Each row was made from one small tree. The marks that hang from a mark follow it in brackets, in the order of their numbers. Every link used is in the known rows. Write each row's tree.
Known rows:
J922(J26(J519(J46(J485 J506)))): [ 0.14 -0.04  0.55  0.18  0.06 -0.05 -0.10 -0.04 -0.03  0.42 -0.08 -0.12
 -0.03 -0.45 -0.05 -0.03 -0.03  0.13  0.10  0.16 -0.17  0.04]
J922(J26(J519(J46(J485)) J642)): [ 0.20 -0.16  0.72  0.12  0.06 -0.15 -0.09  0.00 -0.04  0.30  0.20 -0.60
 -0.01 -0.12 -0.08  0.08 -0.03 -0.11  0.18  0.24 -0.13  0.09]
J506(J46(J485 J519(J26(J642 J922)))): [ 0.03  0.23  0.00 -0.18  0.02  0.29 -0.02  0.00  0.00 -0.01  0.22 -0.32
 -0.21  0.24  0.01 -0.07  0.01 -0.13  0.12  0.03 -0.08 -0.30]
J642(J26(J519 J922) J46(J485 J506)): [-0.13  0.01  0.02 -0.01 -0.10  0.10 -0.03 -0.03  0.06  0.29 -0.12  0.57
  0.06 -0.12 -0.09  0.06  0.04  0.04 -0.06  0.00 -0.01 -0.11]
J642(J46(J485)): [-0.08 -0.10 -0.23  0.30  0.01 -0.21  0.04  0.00 -0.02  0.05 -0.06  0.20
  0.12 -0.02  0.17 -0.03  0.05 -0.06  0.03  0.05  0.12  0.08]
J506(J46(J485 J642)): [ 0.07  0.12  0.35  0.11  0.06 -0.15  0.02  0.01  0.03  0.18 -0.04 -0.03
 -0.01  0.02  0.26 -0.18  0.01 -0.03  0.13  0.07 -0.02 -0.04]
J922(J26(J519 J642(J46))): [-0.01 -0.18  0.18  0.22  0.02 -0.19  0.01  0.03 -0.08 -0.06  0.15 -0.14
  0.11  0.11 -0.12  0.06  0.07 -0.28  0.08  0.17  0.02  0.20]
J642(J26(J922) J46(J485)): [-0.14  0.02 -0.21  0.10 -0.06  0.00  0.01 -0.02  0.06  0.17 -0.04  0.21
  0.00  0.25  0.10  0.00  0.08 -0.05 -0.04  0.01  0.04 -0.02]
J485(J46): [-0.05 -0.25 -0.36 -0.12  0.00 -0.23  0.05  0.07 -0.01 -0.29  0.00 -0.06
 -0.09  0.24 -0.02  0.02  0.05  0.06 -0.08 -0.05  0.09  0.12]
J506(J46(J519 J642)): [ 0.08  0.21  0.04  0.09  0.07 -0.02  0.05  0.01 -0.02 -0.21 -0.08 -0.10
  0.04 -0.02  0.21 -0.17 -0.02 -0.01  0.04 -0.04  0.00 -0.01]
J46(J485 J506 J642(J26)): [ 0.06  0.06  0.06  0.17  0.00 -0.12 -0.03 -0.04  0.13  0.10 -0.26  0.01
  0.06 -0.28  0.11 -0.15 -0.04  0.10 -0.06  0.00  0.01  0.01]
J26(J922): [-0.01 -0.06 -0.20 -0.15  0.01  0.10  0.06  0.04 -0.04  0.05  0.26  0.26
 -0.16  0.14 -0.08 -0.01  0.02  0.02 -0.06 -0.08  0.11  0.06]
J642(J26(J519 J922) J46(J506)): [-0.11 -0.04 -0.14 -0.10 -0.09  0.14  0.01 -0.01  0.02  0.03 -0.08  0.63
  0.07 -0.05 -0.20  0.10  0.05  0.02 -0.12 -0.05  0.02 -0.02]
J46(J485 J506 J519 J642(J26(J922))): [-0.07  0.33 -0.03  0.06 -0.02  0.16 -0.04 -0.08  0.11  0.15 -0.22  0.05
  0.02 -0.27  0.11 -0.12 -0.08  0.18 -0.10 -0.14 -0.02 -0.11]
J26(J642(J46)): [-0.01 -0.15 -0.25  0.15  0.01 -0.17  0.06  0.03 -0.04 -0.34  0.15 -0.06
  0.18  0.04 -0.06  0.09  0.05 -0.23  0.01  0.04  0.19  0.16]
J519(J26(J642 J922) J46(J506)): [ 0.04  0.00 -0.03 -0.27  0.03  0.26 -0.03 -0.03 -0.05 -0.18  0.19 -0.21
 -0.08 -0.18 -0.28  0.20 -0.06  0.07  0.06 -0.04 -0.07 -0.01]
J485(J46(J642)): [-0.12 -0.16 -0.16 -0.03  0.02 -0.33  0.06  0.05  0.00 -0.26 -0.11 -0.13
  0.03  0.19  0.10  0.03 -0.01  0.10 -0.02 -0.09  0.05  0.21]
J485(J46(J519(J26(J922)))): [-0.23 -0.05 -0.63 -0.25 -0.01  0.11  0.03  0.03 -0.05 -0.31 -0.03 -0.14
 -0.23  0.42 -0.03  0.05  0.00  0.15 -0.08 -0.18 -0.05 -0.05]
J506(J46(J519)): [ 0.15  0.12 -0.15  0.00  0.05  0.08  0.04  0.03 -0.02 -0.24  0.04 -0.03
 -0.08  0.03  0.08 -0.18  0.03 -0.07 -0.02  0.00  0.05 -0.09]
J46(J485 J506 J519(J26(J922)) J642): [-0.16  0.28 -0.19  0.06  0.05  0.20 -0.02 -0.07 -0.01  0.12 -0.17  0.09
 -0.06 -0.25  0.11 -0.10 -0.12  0.23  0.01 -0.17 -0.08 -0.11]
J642(J26 J46(J485)): [-0.03 -0.10 -0.25  0.27 -0.04 -0.19  0.00 -0.02  0.07  0.00 -0.18  0.05
  0.09  0.13  0.16 -0.05  0.08 -0.10 -0.05  0.08  0.06  0.03]
J485(J46(J506 J642(J26(J519)))): [-0.05 -0.17  0.05 -0.17 -0.06 -0.21 -0.02  0.02  0.08 -0.19 -0.31  0.09
  0.06 -0.03 -0.11  0.05 -0.03  0.16 -0.11 -0.06 -0.06  0.07]
J215(J26(J642(J46) J922)): [-0.11  0.05 -0.24 -0.05 -0.08  0.07  0.06  0.07 -0.20  0.01  0.29  0.02
  0.14  0.35 -0.04  0.24  0.13 -0.26  0.03 -0.02  0.11  0.03]

Write each row's tree:
[ 0.13  0.17  0.00  0.10  0.04  0.04  0.01  0.01  0.02  0.03  0.00 -0.07
 -0.08 -0.04  0.20 -0.22  0.02 -0.05  0.03  0.05  0.02 -0.18]	J506(J46(J485 J519))
[-0.03 -0.02 -0.55  0.25 -0.03 -0.05  0.03 -0.02  0.01 -0.38 -0.22 -0.02
  0.14  0.08  0.11 -0.05  0.05 -0.08 -0.14 -0.02  0.08  0.06]	J642(J26 J46(J519))
[ 0.17 -0.20  0.33  0.03  0.04 -0.11 -0.02  0.05 -0.06  0.03  0.30 -0.29
 -0.09  0.07 -0.21 -0.02  0.02 -0.23  0.05  0.17  0.00  0.16]	J922(J26(J519 J642))
[-0.07  0.03 -0.52 -0.11  0.03  0.25  0.03  0.00 -0.08 -0.15  0.10  0.04
 -0.21  0.20 -0.03 -0.05 -0.03  0.07 -0.06 -0.13 -0.02 -0.04]	J46(J519(J26(J922)))
[ 0.13  0.20  0.03  0.06  0.02  0.00  0.01 -0.01  0.06 -0.26 -0.20 -0.24
  0.01  0.13  0.19 -0.20  0.00 -0.05 -0.03  0.00 -0.06 -0.05]	J506(J46(J519 J642(J26)))
[-0.12  0.02  0.18 -0.04 -0.05  0.07 -0.01  0.00  0.00  0.21  0.16  0.42
  0.15 -0.27 -0.20  0.16  0.00 -0.07  0.05  0.01  0.10 -0.08]	J26(J519 J642(J46(J485 J506)) J922)
[-0.05  0.19  0.11 -0.01 -0.02  0.07 -0.03 -0.05  0.12  0.26 -0.13  0.18
 -0.03 -0.15  0.05 -0.09 -0.04  0.14 -0.05 -0.07 -0.01 -0.05]	J46(J485 J506 J642(J26(J922)))
[ 0.21 -0.14  0.36 -0.02 -0.03  0.00 -0.10 -0.04  0.06  0.21 -0.16 -0.02
  0.03 -0.41 -0.10  0.05 -0.05  0.15 -0.02  0.10 -0.11 -0.07]	J642(J26(J519(J46(J485 J506))))
[ 0.05  0.07  0.45 -0.28 -0.04  0.10  0.00  0.03  0.03  0.17  0.05  0.21
 -0.10  0.33 -0.03 -0.03  0.03 -0.04  0.04  0.02 -0.12 -0.08]	J506(J46(J642(J26(J519 J922))))
[-0.10 -0.15  0.05 -0.14 -0.04  0.02  0.05  0.05 -0.08 -0.04  0.31  0.27
  0.11  0.13 -0.22  0.22  0.03 -0.19  0.04  0.00  0.11  0.08]	J26(J519 J642(J46) J922)
[ 0.06 -0.18  0.29 -0.26  0.01  0.10  0.00  0.02 -0.10  0.19  0.23  0.16
 -0.07 -0.02 -0.17  0.19 -0.04  0.12  0.05 -0.01 -0.06  0.06]	J26(J519(J46) J922)
[-0.06  0.21 -0.01  0.07 -0.01  0.06 -0.02 -0.05  0.07  0.17 -0.11 -0.14
 -0.03  0.07  0.20 -0.11 -0.06  0.08 -0.05 -0.09 -0.03 -0.05]	J46(J485 J519 J642(J26(J922)))
[ 0.10 -0.14  0.42 -0.19 -0.05  0.08 -0.08 -0.01  0.02  0.41  0.07 -0.05
 -0.10  0.06 -0.07  0.13 -0.03  0.09  0.03  0.07 -0.14 -0.07]	J642(J26(J519(J46(J485)) J922))
[ 0.23 -0.19  0.35 -0.16  0.02  0.02 -0.04  0.01 -0.04 -0.13  0.16 -0.11
  0.13 -0.50 -0.32  0.20 -0.08  0.01  0.03  0.06  0.01  0.06]	J26(J519(J46(J506)) J642)
[ 0.03  0.18  0.21 -0.19 -0.01  0.09  0.02  0.02  0.06  0.03  0.02  0.05
 -0.12  0.36  0.08 -0.09  0.06 -0.05  0.02 -0.02 -0.07 -0.05]	J506(J46(J642(J26(J922))))
[-0.10  0.04 -0.37  0.38  0.02 -0.11  0.03 -0.03 -0.03 -0.08 -0.14  0.07
  0.17 -0.12  0.24 -0.07  0.01 -0.02 -0.01 -0.01  0.12  0.01]	J642(J46(J485 J519))
[-0.06 -0.05 -0.55 -0.16  0.00  0.03  0.00  0.01  0.00 -0.64 -0.09 -0.39
 -0.04 -0.06 -0.19  0.05 -0.04  0.05 -0.09 -0.11  0.01 -0.05]	J485(J46(J506 J519(J26(J642))))
[ 0.06 -0.04  0.34  0.20  0.08 -0.22 -0.02 -0.04 -0.02  0.17 -0.09 -0.30
  0.11 -0.23  0.23  0.03 -0.09  0.14  0.14  0.03 -0.05  0.14]	J519(J46(J485 J642))
